Known rows, with every step that occurs:
Z/D: [ -2.9  -0.6  -6.4   6.3  -7.1   5.3   3.5 -12.0  -0.1   2.7   1.5 -13.2
 -16.1   2.5   1.8  22.6  -6.2 -29.4  -1.8   8.6  13.5   8.0  -1.0]
V/L/A/F: [-36.0   6.9   6.4  -3.1  -7.5  35.7 -24.7  19.6 -11.9   6.6   2.0   8.0
  10.8   3.3  -1.0   9.0  15.4  42.2  25.9  -4.6 -24.2 -30.4  13.6]
D/G: [  6.3   0.3  -6.6 -13.5  -4.2 -12.7   0.3  -6.6  -9.8  -8.3  13.1   4.7
   0.6  -0.7 -15.5  14.2  -7.5  11.5   7.5  10.5  11.6 -10.8  -7.7]
V/G: [ -8.3  12.3  -9.2   0.3  -3.5 -17.9  -5.1  12.4   4.2  17.1   9.3   1.0
   9.5  14.6   1.8  -7.4   1.3   7.5 -14.4   3.1   1.9   0.2  -1.5]
D/G/A/F: [ 10.6   2.3  -2.3 -18.3 -16.5   3.6  -3.1  -1.5 -30.2 -29.6  22.6   7.4
   3.0 -11.4 -24.3  36.7   1.8   3.9  14.7  -1.3  17.8 -44.8 -18.7]
V/G/A/F: [ -6.5  15.5  -5.0  -5.7 -17.1  -0.8  -7.6  18.1 -14.6  -2.7  19.7   3.2
  12.4   2.0  -6.9  14.8  10.3  -2.5  -8.2  -6.9   7.5 -34.1 -12.8]
H/B/D/G/V/L: [ -4.2   8.9  -3.6  -3.6  -6.3  23.2   7.3  15.4   3.9 -45.8   3.7  -9.5
  21.6  29.7 -21.8   6.5   8.2  50.5 -34.4  20.0   9.8  30.0 -10.5]
V/G/D/Z/A/F: [-29.3  21.7   6.5  -1.2  -9.3 -20.7   6.2  -4.0  23.0  42.1  31.1  -2.9
  13.9  41.9   0.9  19.2   0.4  -3.5 -40.7 -16.0   9.2 -45.5 -53.0]
V/L: [ -7.6   1.6  -5.2   9.2   5.6  15.1  -4.8  10.3  -2.7   7.7 -18.6   2.8
  12.9   9.1   5.7   6.7   6.7  27.5  17.8  14.3  -0.1  -3.4  -3.8]
B/D/G/V/L: [ -8.5  10.9 -13.5   0.0  -0.5  23.0  -2.1  26.8  -0.7 -21.3 -15.6   2.3
  15.2   0.6 -20.5  11.6  -1.2  44.5 -20.6  17.6  17.4  20.2 -23.0]
V/G/A: [ -7.1  10.1 -10.7  -2.7   1.1 -16.1  -0.5  33.3  -4.7  -7.9  11.8   0.1
  11.3  12.2  -2.5  15.3   5.4  -3.0  -6.0   5.1   9.5 -15.0 -15.0]
L/D/G/V: [ 13.5  -0.7   4.1 -24.2  -3.2  -5.1  17.9  -2.6 -11.7 -32.7  63.5  15.3
  -4.7  15.0 -27.8  16.8  -7.8  16.4 -29.3  -6.2  15.7   7.7   1.3]
A/F: [  1.5   5.6   5.0  -2.1 -17.7  13.9  -5.7 -14.4 -12.6   6.8   7.1   3.6
   1.5 -11.0  -3.7   0.6   5.3   0.9  -2.0 -12.6  -3.4 -18.8   2.3]
D/L/A/F: [-22.4  10.5   9.6 -14.5 -12.3  22.6 -19.5  17.3 -29.9 -15.4  12.8  16.6
  -3.1  -9.9  -6.4  -0.3  15.0  55.6  31.7  -0.3 -29.0 -35.0  12.1]
B/D/G: [  0.3   6.8 -13.4  -1.3 -10.1  -5.5  -6.1  -4.1   1.5 -18.3 -13.1  -1.0
   2.2 -16.2 -20.5   7.3  -7.4  24.3  -8.8   7.6  -9.2   0.3  -9.1]
Z/V: [20.1 -1.8  3.4 12.9 -4.7 15.9  8.4  3.5 -7.8  2.8  4.4 -3.7 -2.6  9.5
 16.4 19.8 -4.7 -7.2 -5.0 -6.8 -0.5 32.9  3.2]
D/L/A: [-23.8   5.6   4.5 -11.8   6.2   8.6 -12.6  34.0 -17.9 -21.3   4.6  12.7
  -4.3  -3.4  -2.5  -3.5   9.0  56.8  31.7  10.2 -26.0 -16.2  10.3]
H/B/D/Z/A/F: [-12.7  10.9   8.6  12.6 -17.3  24.4  15.5 -23.3  30.9  -2.8 -16.0 -21.8
   9.6  29.5  -3.2  13.1  11.4  32.0 -42.3 -10.2 -23.7 -25.3 -21.7]
D/Z/A/F: [-11.3   6.8   5.8   4.9  -6.2  11.6  11.9 -14.8  17.7  28.4  -8.0  -2.9
   1.3  14.8   4.2  23.7   2.2  16.4  -8.9  -9.6   4.2 -42.0 -31.6]
G/A: [  3.0  -2.5  -0.7  -4.0   4.6   4.4   3.2  20.3 -10.7 -28.6   3.1   0.4
   1.2   1.1  -4.3  24.7   4.2  -7.2   6.8   1.5   8.4 -16.0 -13.8]
L/A: [-25.7  -0.5   4.2  -9.4   4.9   7.0 -13.6  22.0   3.2  -6.1  15.3   1.4
  -1.2   6.7  -2.2   3.3   4.9  20.1  10.9  -7.1 -18.6 -11.6  14.1]
B/D/L: [ -3.8  13.1  -7.6   8.8  -5.0  12.7  -5.5  13.4 -12.7 -24.8 -35.1   5.8
   2.1 -22.6  -5.3  -9.9   6.0  52.7   3.4  16.1 -23.7   4.5  -9.3]
D/G/V/L: [ -1.4   3.4  -5.8 -10.4   5.4  12.4   3.4  24.4 -11.5 -10.1  10.0   8.4
  13.6  17.0 -15.5  16.1  -2.5  34.1  -2.2  21.2  37.9  10.3 -20.0]
H/B/D: [ -2.1   5.2   2.1   9.5 -12.0  11.3   2.2  -7.9  12.1 -36.0  -6.1 -18.4
   8.4  15.5  -7.2  -9.1   9.4  17.1 -32.3  -1.8 -25.9  19.4  11.0]
G/D/Z/V: [  1.6  -4.6  10.7  14.8   0.7  10.8  19.9  13.9   4.2  13.6  40.6   0.8
  -4.2  21.6   7.3  45.4  -7.9 -26.2 -25.1  -7.1  -9.8  -3.6 -35.4]
H/B: [  4.9  -1.5   9.3  -3.7  -5.7   2.5   7.5 -13.9   1.3 -22.4  16.5 -11.3
   6.3  31.0  -2.5  -5.5   8.2   0.0 -14.2   2.3  -8.1   9.5  12.4]
Z/D/G: [  5.8   0.2 -13.0  -7.5 -11.7  -7.8   3.1 -19.9  -9.8  -1.7  13.8  -9.0
 -15.9   2.6 -13.9  35.4 -14.9 -17.0   5.9  17.6  25.3  -0.5  -8.6]

Rows:
[  7.2   2.8  -3.5 -20.5   0.4  -1.2   9.2  13.1  -5.9 -15.8  27.6   5.6
   2.0   6.6 -19.8   8.3  -7.7   3.0 -20.3   5.5  38.3  12.8 -17.0] -> D/G/V
[-32.2   4.2  -8.9 -15.8   2.8  24.9  -4.1  34.3 -10.2 -12.7  26.7  -3.2
  -5.5  21.6 -16.3  38.7  -3.5  24.6   5.7  21.7  31.8  10.7  -8.0] -> Z/D/G/V/L/A
[  2.9   2.6   4.6  -6.8 -12.1  18.8  -3.0   6.9 -21.9 -19.3  11.2   2.8
   2.0 -12.7  -8.0  22.3   9.3  -8.1   8.0 -11.4   6.3 -33.0 -10.6] -> G/A/F
[-21.9   8.6  15.7  -4.0  -5.8   0.3  12.1 -14.0  17.3  25.7  23.0  -3.7
   3.3  28.9  -1.5  26.1  -0.5  -9.6 -26.3 -20.0   8.4 -47.4 -52.2] -> G/D/Z/A/F
[-26.8   4.5   9.0 -12.5 -12.5  19.8 -18.9   9.9 -10.6  -0.2  21.4   4.9
  -1.9  -4.7  -6.3   2.8   9.3  19.1   9.9 -19.5 -23.5 -28.0  17.0] -> L/A/F
[  9.3   0.8  -1.9  19.4  -6.2  -2.2  25.1   8.7   8.2  21.2  57.0  10.4
  -2.2  25.3   7.1  45.0  -5.5  21.1 -32.4  -8.2 -32.8  -1.6   1.9] -> L/D/Z/V/G
[ 13.9  -3.5   0.2 -17.7  -6.8 -17.0   7.1 -23.6 -13.6 -23.5  52.0  14.5
  -5.1   8.7 -22.9  23.2  -8.3  27.5  -2.3  -1.8  -9.3 -16.9   8.4] -> L/D/G
[-18.2  12.1   0.6  15.6 -11.3  20.0   7.5 -11.2  28.7  19.7 -35.1 -10.9
   2.9  -1.3  -0.1  19.1   3.2  31.4 -26.4 -12.1 -13.6 -32.3 -34.9] -> B/D/Z/A/F
[  5.2   3.3  -8.6 -15.2  -8.5   1.6  12.2   0.5  -8.4 -13.4  29.4  -8.4
 -15.4  10.4 -18.7  29.3 -13.4 -21.9 -20.9  13.3  50.7  18.3 -18.3] -> Z/D/G/V
[-23.5  -1.2   6.7  18.0  -6.8  55.7  -2.2  34.1  -8.1  25.8  12.8   8.5
   3.1  11.2  11.1  55.2   9.1  48.0  17.0  -0.8 -35.1 -26.0  -2.2] -> D/Z/V/L/A/F
[ 23.9  -4.2   1.0   4.6  -6.0  15.3  10.2  -8.7 -25.8 -15.9  41.0  14.4
   4.0  27.0  -2.6  50.5  -7.8  44.9  12.2   6.3  -6.6  13.3   9.8] -> Z/V/L/D/G
[-36.4   3.5   4.0  -8.9  14.2  33.8  -9.3  54.6   0.4 -10.1  11.6   3.7
   9.3  19.4  -1.4   5.7  11.0  39.0   0.9   2.2   3.7   9.6   2.8] -> G/V/L/A
[-28.7   9.2   3.7 -24.8  -7.7  34.8 -14.4  31.9 -21.5  -9.5  30.9  13.2
  11.7  11.8 -21.3  17.2   7.1  49.9   7.5   1.8  14.8 -18.1  -4.2] -> D/G/V/L/A/F
[ 16.7  -6.0  -1.0 -21.4  -0.9 -12.5  10.6   0.1 -25.9 -49.0  54.3  13.7
  -3.0   5.5 -28.8  48.1  -2.9  16.8   7.2  -0.9  -0.1 -31.2  -2.9] -> L/D/G/A
[ -1.9  11.2   2.5   6.5 -10.2  17.6   2.1   2.9  -8.9 -49.2 -16.5  -5.8
   8.5   7.3  -7.6 -13.8  14.9  52.8 -10.6  17.0 -34.5  13.3   4.9] -> H/B/D/L
[-29.0   9.4  -4.1   4.2   1.3 -25.0   7.8  18.3  20.4  27.6  44.4   5.3
   8.5  25.4  -6.3  19.3  -1.7  -7.1 -33.4   2.3  -6.0 -33.6 -38.3] -> V/G/D/Z
[ -6.3   9.4  10.8  -9.1   1.3  -6.7  -0.5   9.3 -21.5 -17.7  22.8  12.3
   2.4   7.0  -5.6  -2.9   2.4  12.3   7.4   8.2  -1.8 -12.3 -24.5] -> G/D/L
[ 16.2   0.0   4.5 -23.3 -19.0   2.4   5.0 -15.3 -35.3 -44.3  60.8  17.7
  -3.1  -3.6 -32.4  45.6   1.8  20.6   5.9 -14.4  -2.9 -49.7  -0.4] -> L/D/G/A/F
[ -2.3   0.6   6.5  -1.9   7.0  23.8  11.4  15.7  -6.0 -20.3  34.6  12.0
   7.6  23.8  -7.1  11.4   6.6  32.7 -19.8  -2.7   3.1  14.6   5.7] -> G/V/L/D
[  8.3   2.4  -4.2  -8.1 -10.7   3.4   5.9   6.1  -6.6 -72.0   8.6 -13.0
  10.1  11.1 -27.1  27.6   6.0  21.9 -15.4  10.4  -8.3  -9.0 -10.2] -> H/B/D/G/A
[-16.3  21.4  -0.7  -8.5  -2.8 -27.4  -5.2  21.0 -15.5  -1.9  33.5  13.4
  12.1  17.9  -3.3  -9.4   4.0  20.4  -9.1  11.7   2.3  -9.4 -23.7] -> V/G/D/L
[-21.6  19.1   8.3  -6.1  -1.8  -6.7 -12.1  49.5 -20.7  -1.8  52.4  11.7
   5.1  35.2  10.3  13.0   3.3  27.1  -3.4  -1.7 -17.3   8.4  -7.2] -> Z/V/G/D/L/A
[  3.6   0.0  -6.6  32.8  -6.0  30.7  16.4  16.3  15.7   7.3 -15.5  -6.4
  -4.4  -9.7   6.9  41.7  -4.1  15.9 -26.8  -0.1 -32.4  12.6 -18.2] -> B/D/Z/V
[ -3.3  -9.1   3.0   5.8   2.5   4.3  21.0  -6.9   7.1  -0.6  41.2  13.5
  -9.0   4.2 -10.6  33.0  -0.9  28.0 -12.7  -4.5 -33.2 -33.0  -0.9] -> L/D/Z
[-14.3  -7.1  -0.5  14.0   7.8  17.6  16.9   5.1   5.3   7.3  23.5  15.7
   1.8  12.9  -5.3  40.1   6.2  58.4   4.2  10.5 -34.6 -33.7  -5.7] -> V/L/D/Z
[  4.2   7.6  -3.5  16.7 -15.8  18.8  13.9  31.6 -10.7  12.8  28.5   3.5
   5.4   8.1   4.9  58.9   5.0   0.4 -17.0  -5.1  -4.2 -28.9 -28.2] -> D/Z/V/G/A/F
[-14.7  -0.2   3.7  11.7  14.1  10.7  18.8  -4.4  22.5  14.6   4.6   5.0
   6.1  38.7   6.2  40.1   3.0  57.4  -0.5   4.6 -16.1 -31.3 -21.1] -> V/L/D/Z/A
[ 26.9  -7.1   0.1  -0.1  -0.1  17.7  13.6  13.0 -34.8 -42.3  43.1  14.1
   5.1  22.8  -6.5  73.3  -2.8  32.4  17.6   8.0   0.2  -4.3  -3.9] -> Z/V/L/D/G/A
[-34.8  -3.8  11.8  14.4  11.1  31.0   2.2  46.8   4.9  11.8  37.9   6.1
   5.1  36.4   9.5  58.2   3.2  18.2   2.9   0.0 -30.2 -15.9 -25.2] -> G/D/Z/V/L/A
[-29.5  17.6   3.5  -3.9 -17.7  31.7 -24.5  21.3 -20.1 -26.5 -14.7  10.4
  -0.2 -26.8 -10.1  -5.9  14.9  70.7  13.6  -3.2 -46.6 -24.4  10.8] -> B/D/L/A/F
[-33.4  12.6  19.8 -22.6 -10.9  11.3 -20.6  19.3 -31.9 -20.3  44.6  16.1
  -0.1   2.8 -11.8   1.7  12.1  26.7  16.0 -10.6 -23.3 -42.8  -5.7] -> G/D/L/A/F
[  8.0  -2.3 -13.6 -12.1  -6.9  -3.1   6.8   1.4 -16.9 -32.0  16.7  -8.3
 -14.1   1.4 -19.7  58.7  -8.5 -25.3  12.8  19.6  34.9 -19.3 -20.8] -> Z/D/G/A
[  2.3  -6.7  -3.1  30.9   6.3  36.0  16.9  22.5   2.2  23.2  -8.6   3.8
   5.6  15.5  17.9  51.5   0.7  27.7   9.4  17.2 -13.8   2.2 -21.4] -> D/Z/V/L
[-11.1  -4.3   3.1   7.4  11.6  31.9  25.8  25.4   4.9  -4.3  38.9  16.9
   3.8  20.0 -11.0  35.4   5.7  46.9 -23.0   6.7 -11.9 -10.4 -13.6] -> G/V/L/D/Z
[  3.9  -1.5  -3.6  -7.3  -1.1  -1.9   2.7 -12.0 -16.2 -15.9  32.1  16.9
   6.9  15.9 -17.1  31.9  -2.3  55.1  14.9  12.8  -9.2 -17.8   8.2] -> V/L/D/G
[  3.8  12.6   3.8   8.0  -8.0 -17.3   2.7  16.9  -0.4  15.6  48.4  -3.1
   9.6  36.7  13.0  16.3  -6.6 -29.5 -35.1 -12.2   7.5  24.4 -17.7] -> Z/V/G/D
[-34.0   9.3  14.2 -19.1   6.6  -1.6 -14.7  34.8 -19.2 -26.8  37.1  13.9
  -2.1  11.5  -8.0   1.8   7.5  31.7  17.7   0.3 -21.3 -21.3  -8.8] -> G/D/L/A
[ 18.4 -11.0   6.8  18.5  -2.4  17.8  29.7  -3.4  -1.1   3.0  47.6  10.4
 -12.3  16.3   5.1  54.9  -6.4  12.3 -17.3 -10.8 -36.8  -2.5   3.9] -> L/D/Z/V
[-20.9   3.2  11.3  -0.8  12.6 -14.8  16.3  -2.5  29.3  19.2  18.5  -6.5
   1.2  38.3   3.4  27.2  -4.9 -10.8 -24.2  -7.8  11.0 -30.1 -54.5] -> G/D/Z/A
[ -3.6   2.7  13.2   1.3  -8.5  11.3  19.4 -29.8  12.6  15.0  29.2   4.7
  -4.0  24.1  -2.9  30.2   1.6  27.3 -19.4 -21.9 -17.2 -48.6 -13.1] -> L/D/Z/A/F
